Each row comes from the steps of one walk. Every step used is in the known rows, and no mark comes twice. Write the walk behind each row, first mark first.
(in the rows, 128 means zero)
Known rows:
tokemo-zofot-fedor-genib: [119  53 133 121 125 124 145 163 111  92 148  90 160 121 143  91 113  95
 119  86 162]
zofot-fedor-genib-turizon: [135  34 121 116 135 100 128 133 134 118 156  66 134 119 147 111 125 102
 111  37 192]
pofi-fedor-genib-turizon: [144  72 139 116 108  78 119 127 118 143 138  54 127 115 143 133 112 121
 103  71 154]
kadoto-pofi-fedor-genib-turizon-zofot-tokemo: [125  31 125 112  51  62 125 164  83 154 124  55 156 125 120  99 107  97
 100 141 153]
kadoto-genib: [112 140 153 154 132 132 116 133 125 129  93 145 115 111 118 137 105 112
 117 148 109]
genib-fedor-zofot: [132  66 126 113 135 119 135 130 118 164 146 105 158 120 152 111 121 162
 137 124 156]
genib-turizon: [129  98 117 125 141 121 122 115 137 128 135 109 109 133 132 117 119 100
 125 101 152]
kadoto-zofot-tokemo: [ 95 129 131 147  90 118 143 153 147 133 118 174 153 147 131 120 121  74
 127 165 122]
turizon-zofot-tokemo: [ 99  96 106 142  61 125 161 143 123 132 125 146 166 164 109 107 114 112
 136 160 156]
kadoto-pofi-fedor-zofot: [151  93 152  88 125 117 116 137  75 152 101  81 141  88 120 151 128 178
 102 170 107]
tokemo-genib: [121 101 129 147 138 148 112 134 108 111 113 115 155 107 125 121 116 119
 118 168 143]
tokemo-genib-turizon: [128  67 116 143 152 149  97 122 121 113 121  91 133 110 128 111 107  86
 120 145 170]
tokemo-zofot-kadoto-genib: [ 87 143 148 158 131 146 122 144 101  85 104 184  96 113 159 104  88  59
 123 129  95]
pofi-fedor-zofot-kadoto-genib-turizon: [121  91 158 131 128 120 120 111 100 121  94 128 102  92 163 154  98 116
 105  88 139]
pofi-fedor-zofot-kadoto: [133 107 147 110 106 127 142 116  94 121 119 140 134 108 167 152 132 163
 112  88 130]
turizon-zofot: [114 104 116 147  96 113 140 141 126 143 130 127 167 144 103 115 124 146
 140 126 130]
zofot-fedor-genib: [134  66 130 122 121 111 141 151 122 114 149  83 160 113 146 120 134 128
 111  62 165]
fedor-genib-turizon-zofot-tokemo: [106  48 101 138  60  90 148 151 138 164 151 101 170 170 128  96  98  84
 124 108 191]
pofi-fedor: [133 124 146 126 106 108 131 122 103 112 108  93 117 104 134 149 134 147
 115 128 120]

Which walk is each row?
[109  70 139 138 107 135 153 137 108 152 100 141 145 122 154 112  95 110
 131 175 157] => kadoto-genib-fedor-zofot-tokemo
[121  78 121 123 134 119 138 134 106 135 163 145 139 112 190 104 126 141
 137  84 156] => genib-fedor-zofot-kadoto
[116  63 122 124 103 179 148 131 106 130  99 140 188 124 135 119 103 116
 117 208 182] => fedor-zofot-tokemo-genib
[ 91 100 135 162  93 143 124 153 124 119  99 157 175 126 127 112 110  63
 122 199 136] => kadoto-zofot-tokemo-genib
[136  38 132 111  89  51 103 167  87 163 128  34 151 109 111 109 112 142
  99 110 132] => kadoto-pofi-fedor-genib-turizon-zofot
[135  79 148  80  89 120 144 129  73 139  94 100 143 102 130 139 122 140
 106 198 129] => kadoto-pofi-fedor-zofot-tokemo
[ 87 102 146 170 135 122 126 151  91  85 122 159 101 101 188  73  93  53
 138 123 108] => tokemo-zofot-kadoto-genib-fedor
[123  66 123 154 141 125 108 139  95 111 126  86 151  95 156  90 122 116
 131 159 161] => tokemo-genib-fedor
[124  30 105 139 125 113 142 131 127 102 142  89 144 137 113 102 130 116
 130  62 182] => genib-turizon-zofot-fedor
[122  47 118 141  88  99 154 164 119 128 148  87 194 131 116 112 134 152
 117  58 173] => turizon-zofot-fedor-genib
[138 102 145 122  97  80 131 141 111 149 128  76 147 111 145 140 127 154
 102  94 129] => pofi-fedor-genib
[112  55 109 140 110 152 125 123 115 100 112 116 131 129 142 104 104  54
 120 177 190] => zofot-tokemo-genib-turizon
[130 105 130  93 141 139 118 137  95 138 130 158 135 102 148 117 125 146
 117 132 117] => fedor-zofot-kadoto-pofi
[122  36 114 119 110 171 128 118 114 133 114 115 166 130 140 112  91  86
 121 181 211] => fedor-zofot-tokemo-genib-turizon
[142 102 147 102 114 124 139 119 102 148 109  97 149 109 128 156 125 183
 115 131 133] => pofi-fedor-zofot
[121   4 103 159 127 135 124 133 108  84 125  75 173 113 111  97 122 105
 120  95 204] => tokemo-genib-turizon-zofot-fedor
